Known rows, with every way that one mark hangs from another:
nuvaso{nugat}: [  4.5  -1.6  13.5   5.1   5.9 -18.2  -2.0 -28.0  -9.9  -4.2   8.0   2.6
   2.3  -7.4  -8.3  -2.9  11.4  12.8   9.0 -19.1  45.9 -53.2]
gaguv{nugat vedi}: [ -2.4  -3.8   1.5   3.2   3.5   3.1  -8.9 -10.7 -17.9 -23.5   4.3  -1.4
   7.2 -14.2  -8.1   9.0  26.3  10.5   7.1 -27.4  46.1 -54.8]
zefos{gozes nuvaso{nugat peta}}: [ -0.1 -26.6  47.0 -12.3   8.4 -29.7 -21.4 -34.1  -7.7 -22.6 -10.5 -15.4
   7.4 -18.9  -8.3  16.7   2.3  10.4   5.9 -27.1  53.1 -51.7]
nuvaso{peta}: [ -3.9 -12.9  20.4   3.1   8.2 -12.3  -3.5 -15.2 -11.1 -19.8  13.2  -3.9
   5.2  -9.8 -14.4   1.3   3.9   5.9  12.8 -19.0  39.1 -60.7]
zefos{gozes nuvaso{bura nugat peta{mirid}}}: [ -3.9 -35.2  49.0   1.7  16.9 -28.5 -38.1 -34.2 -16.1 -16.8   1.8  -8.4
  17.9 -25.5  -2.6  18.9  11.6  -1.5  13.4 -11.4  69.5 -70.6]
gozes{zefos{nuvaso}}: [  5.4 -15.0  34.8  -5.4   1.0  -4.9   6.1 -26.0 -13.3 -22.9  20.7 -10.3
  12.7 -11.7  -4.2   8.1  19.4  14.7  14.1 -21.5  46.8 -43.6]
vedi{gozes{zefos{nuvaso{bura peta{mirid}}}}}: [ -4.2 -33.5  55.0  10.4   2.9  -3.2 -29.0 -20.2 -23.4 -19.3  22.7  -3.9
  34.4 -13.5  -5.2  25.4  15.7  -2.6  14.7  -7.5  63.2 -65.2]
bura{mirid nuvaso{nugat peta}}: [  2.6   3.1  23.4  -2.0  27.1  -9.4   6.4 -25.1 -20.4 -15.3  22.2 -20.1
   1.3   0.5  -7.0  14.1  23.6  16.5  18.3  -6.6  44.7 -64.9]
mirid{peta{nuvaso{bura nugat}}}: [ -4.3 -14.7  21.6  -5.8  17.6 -19.6 -33.9 -34.7 -18.8 -22.7  20.4  -6.6
   4.2  -6.2   5.0 -10.7  -1.3  14.1  14.8 -10.5  54.3 -68.5]
mirid{peta{nuvaso}}: [ -1.4 -10.8  19.6 -15.0   3.7  -9.2 -16.7 -27.4 -10.3 -39.4  20.8  -5.0
   6.8 -11.2  -2.4  -8.6  -1.5  11.2  21.7 -14.1  33.6 -57.8]
nuvaso{bura nugat peta{mirid}}: [ -4.8 -18.4  23.0  15.0  21.1 -18.6 -27.2 -24.3 -19.9  -6.4  14.2   1.6
  13.8  -7.5  -6.5   6.7  11.1  -1.1   9.0  -8.4  68.8 -78.6]
zefos{gozes}: [  1.4 -12.6  22.8  -0.1  -4.8 -23.3  -7.1 -24.5  -6.0 -12.1   6.5   8.3
   4.7 -26.6 -10.4   0.7  10.2   7.5  20.3 -17.5  34.1 -47.6]
gaguv{nugat vedi{gozes{zefos{nuvaso}}}}: [  0.9 -16.2  34.5  -2.9 -10.6  10.9 -18.2 -16.1 -21.6 -29.6   1.2  -8.7
  26.2 -10.9  -5.0  30.4  29.2  14.7   2.4 -31.0  53.1 -42.4]
zefos{nuvaso{bura peta}}: [ -6.6 -29.2  35.5   5.9  19.7 -12.7 -12.7 -17.1 -20.0 -21.0  22.4 -15.3
   7.5 -20.0  -5.9   2.6   8.6   3.7  20.9 -10.2  46.6 -68.4]
gozes{zefos}: [  3.5  -6.2  19.8   1.7  -2.0  -7.9   5.8 -21.7 -13.3 -12.7  21.9   2.6
   9.5  -4.4  -7.8   1.9  15.7  15.1   9.8 -21.1  47.0 -46.9]
peta{nuvaso}: [  2.5 -13.6  17.7  -2.7   3.2  -1.8  -6.9 -21.5 -10.6 -28.5  14.8 -10.8
   2.2 -16.2  -8.1 -12.2   8.2  10.8  20.0 -11.8  31.9 -62.7]
gozes{zefos{nuvaso{bura{mirid{peta}} nugat}}}: [ -2.8  -5.0  39.4  -6.2  24.5 -18.8  -9.6 -34.6 -23.9  -9.6  35.2  -4.6
  14.4  -0.8   8.9  16.8  26.2  19.0  18.5  -7.9  72.9 -48.6]
peta{mirid}: [  3.7  -6.4  13.5  10.6   1.5  -6.6  -2.0 -21.0  -9.3 -14.1  20.1  10.9
  14.6 -18.7 -10.2   2.1  19.2  -2.5  22.2  -7.0  41.8 -60.6]
gaguv{nugat}: [ -1.1  -5.2   3.1   2.6   6.5  -4.5  -3.3 -20.0  -7.2 -10.1   7.3  -0.2
   4.7 -14.7  -8.1   8.0  29.1  11.4   8.1 -19.0  38.6 -54.2]
vedi{gozes{zefos{nuvaso{bura nugat peta}}}}: [ -2.9 -28.7  55.5   6.1   7.4 -14.6 -28.8 -26.3 -23.8  -9.0   9.7 -12.3
  21.6  -1.6  -3.9  21.5   7.8  13.1   1.0 -19.7  67.4 -58.1]
mirid{peta}: [ -2.3  -2.1  14.1  -5.6   2.5 -18.4  -6.0 -25.0  -8.8 -22.7  24.2  10.7
   8.8  -9.7  -5.1  -1.8   1.9   8.0  21.4 -15.9  34.8 -48.3]

Rows:
[ -2.2   0.6  21.3 -12.6  13.5  -5.2  -5.1 -22.5 -12.7 -31.3  30.1  -3.7
   6.4 -10.5  -2.0  -1.4  14.6  12.1  31.2  -2.5  36.7 -57.8] | bura{mirid{peta{nuvaso}}}
[ -3.4  -9.3  19.6   9.1  21.8  -0.5  -4.4 -14.3 -22.2 -12.3  34.9  -7.6
   0.9 -20.0  -2.5 -10.6  27.1  10.4  33.2   7.5  43.0 -73.6] | peta{nuvaso{bura{mirid}}}
[ -5.7 -34.2  47.9  -2.0  17.3 -32.9 -31.6 -31.9 -16.5 -14.0  -0.8 -14.3
   7.1 -22.3  -3.3  11.9   4.6   8.4  10.4 -18.8  60.7 -62.7] | zefos{gozes nuvaso{bura nugat peta}}
[ -1.6 -28.2  45.8   3.4  20.3 -12.5 -25.9 -32.0 -23.0 -17.0  17.0 -13.9
  22.6  -3.6  -0.7  21.3  17.7   5.4   2.7 -15.5  83.1 -68.3] | gozes{zefos{nuvaso{bura nugat peta{mirid}}}}
[ -0.8 -14.5  41.0   4.5  21.2 -27.4 -11.4 -30.4 -17.8   1.6  14.5  -4.4
   5.2 -28.3   0.8  11.0  29.7  12.2  27.2  -2.5  58.8 -55.3] | zefos{gozes nuvaso{bura{mirid} nugat}}
[  3.4 -21.2  44.7  -7.0  11.1  -9.8 -15.9 -34.2 -14.6 -26.7   5.9 -14.9
  23.0   0.1  -5.2  26.6  14.9   7.2  -1.0 -23.0  74.9 -57.2] | gozes{zefos{nuvaso{nugat peta{mirid}}}}
[  0.8 -17.6  19.5   5.9  16.3 -12.1 -22.9 -28.0 -19.7 -11.7  14.5 -11.6
   0.0 -11.6  -0.4 -14.5   9.5  14.0  12.6  -8.6  52.0 -74.3] | peta{nuvaso{bura nugat}}
[  0.2   3.3  22.2 -13.8  17.9 -12.6 -11.8 -31.8 -12.4 -24.8  19.0  -5.4
   4.9  -2.1   0.3   2.0  13.1  17.2  21.0  -7.4  50.0 -57.5] | bura{mirid{peta{nuvaso{nugat}}}}
[ -4.5 -15.5  45.8   2.2  30.0 -13.1  -6.5 -24.6 -26.9  -7.6  24.0 -18.2
  11.2  -0.2  -0.8  20.5  27.3  16.8   9.7 -10.7  76.7 -60.8] | gozes{zefos{nuvaso{bura{mirid} nugat peta}}}
[  5.8 -18.5  38.6  -8.4   2.6 -28.6 -14.0 -37.4  -6.4 -15.0  -5.4  -6.9
   5.6 -24.7  -4.3   9.4  11.1  13.2  13.6 -22.4  47.2 -44.8] | zefos{gozes nuvaso{nugat}}
[ -1.8 -29.0  38.4   2.8   6.8 -23.6 -16.8 -25.9 -14.7 -13.2  16.0  -3.8
   6.8 -37.3  -1.7   1.4  15.2   5.2  28.3  -8.7  41.9 -56.2] | zefos{gozes nuvaso{bura}}
[ -5.3 -11.7  43.2  -7.9  21.7 -34.7 -21.8 -36.8 -17.0  -9.5  20.4   1.0
   9.6 -22.7   6.8  15.4  20.3  12.3  29.0  -4.3  60.1 -50.8] | zefos{gozes nuvaso{bura{mirid{peta}} nugat}}
[  1.8 -18.1  20.7   9.4  16.9  -7.4 -30.4 -30.6 -19.6 -14.3  16.1  -5.0
  11.0 -14.7   0.0  -7.6  15.6   3.5  16.2  -1.5  61.4 -81.6] | peta{mirid nuvaso{bura nugat}}
[  1.9 -21.6  54.6  -4.7  -1.4 -12.5 -18.9 -29.6 -14.8 -17.5  -1.1 -13.4
  22.4   2.1  -8.5  26.0   5.6  14.5  -3.5 -28.0  59.2 -45.9] | vedi{gozes{zefos{nuvaso{nugat peta}}}}
[  0.8 -25.7  39.4   1.5  11.6 -30.9 -23.4 -36.0 -15.5  -5.6   5.4  -5.7
   5.1 -28.7   0.8   3.8  14.0  10.4  17.3 -14.0  55.0 -55.6] | zefos{gozes nuvaso{bura nugat}}
[  3.9  -8.2  22.5  -4.6  16.5 -12.9  -5.1 -29.9 -17.1 -22.1  12.7 -21.6
   2.0   0.0  -7.5   6.9   6.4  15.4   9.1 -17.6  41.5 -65.8] | bura{nuvaso{nugat peta}}
[  4.4  14.0  17.4 -10.9  21.7 -14.7   4.4 -35.3 -17.5 -17.3  33.2  -6.1
   4.1  -0.5   2.3  10.3  22.0  18.4  27.2  -4.1  40.7 -52.6] | bura{mirid{peta} nuvaso{nugat}}
[  1.2 -25.0  43.6  -5.4   6.6  -2.3  -9.0 -24.5 -14.2 -34.2  17.2 -12.8
  25.0  -8.5  -8.0  23.5  16.9   2.6   9.3 -18.4  61.6 -57.2] | gozes{zefos{nuvaso{peta{mirid}}}}
[ -5.7 -30.6  43.2   1.2  15.4  -9.0 -11.6 -20.4 -23.3 -22.5  25.3 -17.5
  13.3  -9.2  -3.2  11.3  12.2  10.7  11.0 -17.2  60.1 -61.9] | gozes{zefos{nuvaso{bura peta}}}
[  1.9  -9.4  48.6  12.0  11.0  -9.2  -8.4 -25.1 -24.9   6.4  24.3  -1.3
  19.3  -7.2   0.9  19.6  32.4  16.1  18.0  -3.9  64.7 -50.4] | vedi{gozes{zefos{nuvaso{bura{mirid} nugat}}}}
[ -0.4 -11.0  22.4   5.2  11.8 -16.0 -17.0 -26.0 -11.0 -15.4   3.9   0.3
  14.6  -3.2 -11.8  12.1   8.8   1.3   4.6 -16.4  60.8 -67.4] | nuvaso{nugat peta{mirid}}
[ -8.6   2.5  16.5   7.1  21.9 -17.5  -3.9 -17.7 -20.3  -6.5  43.9  13.0
   7.2 -13.7   0.6  -0.3  21.1   7.4  35.4   3.7  46.3 -58.7] | nuvaso{bura{mirid{peta}}}
[ -6.9 -20.7  55.8   9.8  12.7  -3.5 -10.0 -12.4 -26.0  -8.7  29.7  -8.1
  22.8  -9.5  -5.7  25.2  25.5   8.7  21.2  -3.3  57.4 -57.8] | vedi{gozes{zefos{nuvaso{bura{mirid} peta}}}}
[  5.7 -16.9  45.5   0.5 -12.4  -2.9  -4.0 -23.5 -13.3 -17.8  16.2  -2.4
  22.3 -12.8  -7.1  16.3  15.5  11.3  14.6 -18.7  40.7 -39.1] | vedi{gozes{zefos{nuvaso}}}
[  1.4 -19.6  45.6   9.5  -1.4  -5.3 -26.7 -21.6 -32.9 -13.9  12.2  -4.0
  23.5  -7.0   0.6  14.6  13.8  15.0   8.3 -23.4  68.8 -51.8] | gaguv{vedi{gozes{zefos{nuvaso{bura nugat}}}}}
[ -7.7  -5.5  23.0  14.3  31.6 -19.2  -7.7 -17.0 -22.7   3.8  21.8  -3.3
   2.7  -4.0  -6.9   6.0  20.9  10.4  15.7  -3.8  63.2 -70.6] | nuvaso{bura{mirid} nugat peta}
[  2.0  10.3  16.4  -8.8  16.9  -7.1  10.3 -26.3 -17.4 -25.1  44.3  -3.6
   5.8  -8.7   0.3   7.0  23.3  13.4  38.7   1.2  27.7 -53.1] | bura{mirid{peta} nuvaso}
[  0.6 -22.4  35.6   5.0   9.5  -7.1  -3.4 -24.0 -22.2 -13.7  30.9  -9.4
  12.5 -14.8   0.7   3.3  21.0  12.2  17.8 -12.9  54.9 -54.9] | gozes{zefos{nuvaso{bura}}}
[  5.6  -9.7  23.4  -1.3  16.7  -9.0 -12.5 -32.5 -16.7 -24.8  14.7 -15.2
  12.6  -3.2  -6.8  14.5  14.2   4.7  12.2 -10.6  49.9 -72.4] | bura{nuvaso{nugat peta{mirid}}}
